Each row was made from one small tree. The marks that hang from a mark follow it in brackets, in alphabetical order. Every link used is in the known rows. Write each row's tree.
Known rows:
X[D[N Z[E L]]]: [ 0.14 -0.22 -0.62  1.37 -0.32  0.74 -1.11  1.00  1.41 -0.99  3.48  1.47
 -1.23  1.79  0.01 -0.54  2.70  0.61 -0.71 -0.53  0.44  0.19  1.68 -0.38]
D[X Z[E L]]: [-0.22  1.74 -1.05  1.90  0.15 -0.62 -0.88 -0.73  0.47  0.06  4.31  0.88
  0.42  1.04  1.98 -0.68  1.52 -0.64  0.42 -0.67  0.22  1.55  1.27 -0.79]
K[D[N X Z[E]]]: [ 1.87  0.61 -0.48  1.09  1.10 -0.50 -0.25  0.17  0.48  3.15  3.29  1.25
 -1.76  0.30  0.81  0.85  3.46 -0.89 -0.15  1.20  1.67 -0.21  1.49  0.92]
E[C D[X Z] N T]: [-5.36 -2.58  0.30  1.69 -0.45 -2.38  1.75 -2.55  2.95  4.73  2.72  1.27
  1.49  1.96 -2.99  1.58  5.10 -2.59 -1.05  1.44 -2.88  3.05 -0.66  1.58]
D[N[E] X Z[L]]: [ 0.21  0.33 -1.45  2.47 -0.37 -2.01 -0.35 -0.50  0.96  0.50  5.30  1.90
 -1.32  1.62  2.62 -0.56  3.45 -1.08  0.45 -0.90 -0.17  0.60  2.78 -2.18]
L[Z[E[C D[X] N T]]]: [-4.69 -0.07 -0.16 -0.59  0.99 -1.39  0.60 -1.30  1.42  1.24  0.90  1.38
  1.85 -0.07 -0.89  0.04  1.66  0.27 -1.07  0.57 -1.68  0.35  0.67  0.66]
K[D[X Z[E[T] L]]]: [ 0.51  0.66 -0.66  1.17  1.00  0.28 -0.66  0.04  0.21  2.67  2.58  0.69
  0.25 -0.09 -0.25  0.51  2.52 -1.26  0.05  0.85  1.24  0.37  0.99  0.13]
K[D[N[E[C T]] X Z]]: [ 0.66 -0.86 -0.39  1.30  0.74 -1.14 -0.18 -0.17  0.64  3.56  3.04  1.57
 -1.55  0.15 -0.35  1.36  4.02 -1.25 -0.13  1.01  1.06 -0.09  1.33  0.56]
W[E[D[X]]]: [-0.20  0.17  0.81 -0.43  1.22 -1.53 -1.52 -0.51  0.44  1.14  0.26  0.65
  0.84 -1.04  0.28  0.69  0.63 -1.04 -0.01  0.56  0.26 -0.68  0.72  0.43]
D[N[E[C]]]: [-1.32 -1.02 -0.38  0.47 -0.11 -1.62 -0.04 -0.90  0.54  0.16  2.15  0.71
 -0.66  0.53  0.13  0.15  2.04  0.00  0.25  0.04  0.14 -0.47  1.55 -0.50]
A[E[C D[Z] T]]: [-2.68 -2.27  1.55 -0.96 -1.72 -1.05  0.88 -1.83  1.85  3.70  1.18  1.13
  0.56  0.81 -1.46  0.91  1.46 -1.18 -1.21  1.25 -1.15  2.60 -1.06  2.33]
K[D[X]]: [ 2.12  0.29  0.25  0.94  1.43  0.18 -1.01  0.81 -0.20  2.70  0.07 -0.04
 -0.63 -0.54 -0.47  1.22  0.94 -1.40 -0.18  1.42  0.87 -0.66  0.18  0.34]
L[Z[E[C N]]]: [-3.62  0.09 -0.52 -1.21  1.24 -1.14  0.32 -0.56  0.71 -0.80  0.52  0.97
  1.34  0.37 -0.36 -0.30  0.74  1.48 -0.75 -0.18 -1.12 -0.17  1.03  0.16]
A[E[D T]]: [-1.75 -1.16  1.61 -1.18 -1.44 -0.20  0.56 -0.87  1.36  3.68  0.12  0.96
  0.72 -0.06 -0.77  1.00  0.28 -1.20 -1.32  1.75 -0.70  1.18 -0.96  1.48]
N[E[C D[X Z[L]] T]]: [-3.61 -0.99  0.20  1.63 -0.70 -1.91 -0.61 -2.00  1.35  2.29  2.51  0.95
  1.73 -0.74 -1.83  0.24  1.67 -0.64  0.08  0.03 -0.63  1.44  0.60 -0.21]
W[E[C N[D[X]]]]: [-2.23 -1.22  0.24 -0.30  1.96 -2.31 -1.60 -0.27  0.68 -0.11  0.58  0.82
  1.02  0.67 -1.67  1.35  2.05 -1.48  0.57  0.47 -0.73  0.07  0.66  0.13]
L[Z[D[X] E[C]]]: [-3.15  1.73  0.24  0.32  1.14 -0.97 -0.61 -1.31  0.95  0.12  1.26  1.71
  1.05 -0.89 -0.77 -0.85 -0.37  0.45 -0.56  0.04 -0.59 -0.04  0.42  1.14]
C[E[D[N X Z] T]]: [-1.39 -0.74  0.20  1.03 -0.72 -1.85  0.40 -1.44  0.16  3.24  4.01  1.52
 -0.24 -0.80  0.63  1.05  3.82 -0.42  0.02  1.79  0.77 -0.12  0.76  1.21]
C[E[D[Z[L]] N T]]: [-3.40 -1.38 -0.08  0.70 -0.61 -1.60  0.71 -1.07  0.50  2.65  3.32  0.80
  1.66 -0.28 -1.06  0.85  3.66  0.28 -0.27  1.69  0.10 -0.05  0.61  0.13]
C[E]: [-0.12 -0.02  0.16 -0.12  0.12 -0.82 -0.86 -0.07 -1.39 -0.07  1.73  0.14
  0.27 -1.22  0.65  0.71  0.65  1.40  0.51  1.03  1.55 -1.25  0.38  0.34]
C[E[D[X Z[L]] N T]]: [-2.97 -1.00 -0.11  1.32 -0.36 -1.84  0.35 -1.10  0.45  2.93  3.77  0.99
  1.48 -0.14 -0.42  1.20  3.79 -0.41 -0.24  1.89 -0.10  0.05  0.57  0.04]
Z[D[N X] E[C T] L]: [-5.68  1.24 -0.40  2.70  0.05 -0.28 -0.83 -3.21  1.55  1.31  4.82  0.89
  2.81  0.70 -1.81 -0.87  2.65 -3.41  0.40  0.89 -0.62  1.17  0.90  0.09]
L[Z[D]]: [-1.93  0.92  0.24 -0.14  0.57 -0.59  0.49 -0.23  0.96  0.03 -0.23  1.77
  0.11 -0.93 -0.84 -1.21 -0.61  0.59 -0.89 -0.42 -0.83 -0.74  0.45  0.27]
L[Z[E]]: [-1.96  1.19 -0.44 -1.29  0.98 -0.44  0.05 -0.14  0.17 -0.91  0.22  1.17
  0.77 -0.74  0.72 -0.82 -0.46  1.77 -0.61 -0.40 -0.22 -0.74  1.16  0.06]

Write each row's tree:
[-2.41 -0.83 -1.04  0.15 -0.58 -1.13  1.48 -1.96  1.30  1.27  4.78  1.93
 -0.84  1.60  0.60 -0.08  4.77 -0.13 -0.02 -0.18  0.36  1.39  1.47  1.55] | D[N Z[E[C T]]]
[-0.61  1.46  0.64  2.50  0.06 -0.65 -0.29 -0.98  1.28  1.94  2.48  1.55
 -0.78  0.00 -0.36 -0.32  1.27 -2.18 -0.17  0.92  0.01 -0.19  0.09  0.79] | Z[D[N X]]
[-0.63 -0.91 -0.85  0.45  0.52 -0.17  0.52 -0.64  0.81  2.50  3.18  0.70
 -0.31  0.88 -0.90  0.04  4.07 -0.97 -0.03  0.63  1.14  0.28  1.78  0.29] | K[D[N Z[E[C T] L]]]
[-2.08 -1.70 -1.00  0.58 -0.92 -1.92  1.30 -1.47  1.26  1.12  4.22  2.33
 -1.25  1.10  0.12  0.13  4.29  0.10  0.04 -0.60  0.14  0.84  1.72  0.30] | D[N[E[C T]] Z]
[-5.05 -0.37 -0.21 -0.99  0.77 -1.29  0.81 -1.31  1.44  1.03  0.63  1.24
  1.99 -0.03 -1.32 -0.16  1.52  0.71 -1.12  0.38 -1.57  0.24  0.70  0.70] | L[Z[E[C D N T]]]
[-0.88 -1.54  0.02  1.01 -0.11  0.41 -1.45  0.84  1.14 -0.28  1.46  1.44
 -0.94  0.75 -1.55  0.89  2.22  0.17 -0.76  0.27 -0.11 -0.50  0.79  0.05] | X[D[N[E[C T]]]]
[-6.94  1.17 -0.32  2.72  0.43 -0.22 -0.94 -2.77  1.80  1.27  4.04  0.56
  4.38  0.69 -3.11 -0.27  2.13 -2.99  0.13  1.13 -1.22  1.41  0.08 -0.23] | Z[D[X] E[C N T] L]
[-1.00 -0.17  0.53  1.35 -0.04 -2.28 -0.33 -0.48  0.30  2.46  3.47  0.65
  0.28 -0.41  0.29  1.03  2.64  0.79 -0.19  1.81  0.59 -0.28  0.45  0.52] | C[E[D[X Z] N]]
[-4.41  0.11 -0.60 -0.60  1.23 -1.40  0.12 -0.78  0.99  0.28  0.88  1.66
  1.30  0.18 -1.14  0.13  1.58  0.03 -0.54  0.29 -1.52  0.37  0.82  0.23] | L[Z[E[C N[D[X]] T]]]
[-1.87 -1.71  1.13 -0.47 -0.68 -1.65 -0.18 -0.15  1.62  1.67  1.18  0.87
 -0.22  1.99 -1.55  1.07  1.09 -0.78 -0.63  1.13 -1.11  2.06 -0.58  0.94] | A[E[C N[D[Z]]]]
[ 0.15  0.15  0.11  2.22 -0.86 -1.89  0.48 -1.02  2.03  2.92  3.49  0.72
 -1.01  1.26  1.14 -0.97  2.81 -1.72 -0.37  0.20 -0.87  1.26  1.45 -0.50] | E[D[N X Z[L]]]
[ 1.06 -0.50 -0.02  0.28  0.88 -0.30 -0.42  0.64  0.17  2.42  0.96  0.44
 -1.01 -0.72 -0.71  0.79  1.98 -0.17 -0.19  1.19  1.69 -1.59  1.45 -0.17] | K[D[N[E]]]
[ 0.58  0.16 -0.97  1.32  0.90 -0.19 -0.10 -0.13  0.57  3.07  3.72  1.11
 -0.72  0.74  0.44  0.54  4.08 -1.81 -0.01  1.05  1.06  0.04  1.82 -0.09] | K[D[N X Z[E[T] L]]]
[ 1.25 -1.00 -0.23  1.10 -0.37  0.44 -0.60  1.38  1.52 -0.26  2.39  1.91
 -2.53  1.72 -0.19  0.13  2.77  0.60 -1.03 -0.31  0.15  0.11  0.95  0.39] | X[D[N Z]]
[-2.15 -1.98  1.08 -1.19 -0.45 -0.87  0.08 -0.36  1.12  1.25  0.44  0.29
  0.68  2.01 -0.86  1.51  0.64 -0.54 -1.03  1.31 -1.33  1.32 -0.79  0.94] | A[E[C N]]
[-2.67 -1.49  0.32 -0.61 -0.99 -0.62  0.51  0.14  1.56  2.30  1.34  1.56
  0.69  1.57 -1.38  1.05  1.85 -1.67 -0.77  1.31 -1.23  1.55 -0.19 -0.16] | A[E[N[D[Z[L]]] T]]
[-6.36 -3.18 -0.02  1.18 -1.03 -1.95  2.16 -2.60  3.04  3.64  2.45  0.54
  2.46  2.27 -3.75  0.41  4.96 -2.10 -0.95  0.70 -2.95  2.83 -0.08  0.49] | E[C D[Z[L]] N T]
[-3.84 -2.18  0.72  1.43 -0.63 -1.87  1.06 -2.94  2.05  4.35  1.97  0.77
  0.46  1.06 -1.77  1.11  4.16 -3.52 -0.47  1.53 -2.28  2.01 -0.19  1.65] | E[C D[N X] T]
[ 0.41 -0.85 -0.59  1.68 -0.48  0.13 -1.35  1.34  1.47 -0.93  3.08  1.71
 -1.53  1.41 -0.32 -0.44  2.43  0.81 -0.66 -0.82  0.29 -0.15  1.87 -1.22] | X[D[N[E] Z[L]]]
[-3.85  0.13 -0.08 -0.63  0.67 -1.39  0.49 -1.61  1.11  1.22  1.15  1.58
  0.95 -0.22 -0.17 -0.31  1.63  0.06 -0.89  0.33 -1.23  0.22  1.08  0.86] | L[Z[E[C D[N X] T]]]
[-2.25 -1.86  1.54 -0.33 -1.46 -1.23  0.40 -1.81  1.71  4.08  1.57  1.34
  0.32  1.01 -0.85  1.32  1.58 -1.82 -1.12  1.49 -1.38  2.78 -1.08  2.33] | A[E[C D[X Z] T]]
[-1.47  1.08  0.02  0.63  0.73 -1.15  0.42 -0.34  1.10  0.60  0.94  2.31
 -0.78 -0.23  0.24 -0.92  0.67 -0.44 -0.84 -0.08 -1.11 -0.78  0.97  0.00] | L[Z[D[N X]]]
[-1.31 -1.10 -0.74  1.25 -0.41  0.65 -0.76  0.34  1.61 -0.51  3.59  1.61
 -0.79  2.04 -0.95 -0.21  3.52  0.05 -0.74 -0.37 -0.09  0.76  1.33  0.05] | X[D[N Z[E[C T] L]]]
[-5.84 -2.61 -0.01  2.09 -0.61 -2.22  1.50 -2.53  2.96  4.11  3.02  0.76
  2.21  2.48 -2.89  0.91  5.15 -3.10 -0.85  1.05 -3.30  3.13 -0.14  0.42] | E[C D[X Z[L]] N T]
[-3.58 -1.88  0.65  1.48 -0.99 -1.79  1.08 -2.81  2.11  4.31  2.23  1.12
  0.66  0.72 -2.12  0.76  3.54 -2.44 -0.54  0.78 -1.97  3.06 -0.72  2.22] | E[C D[X Z] T]
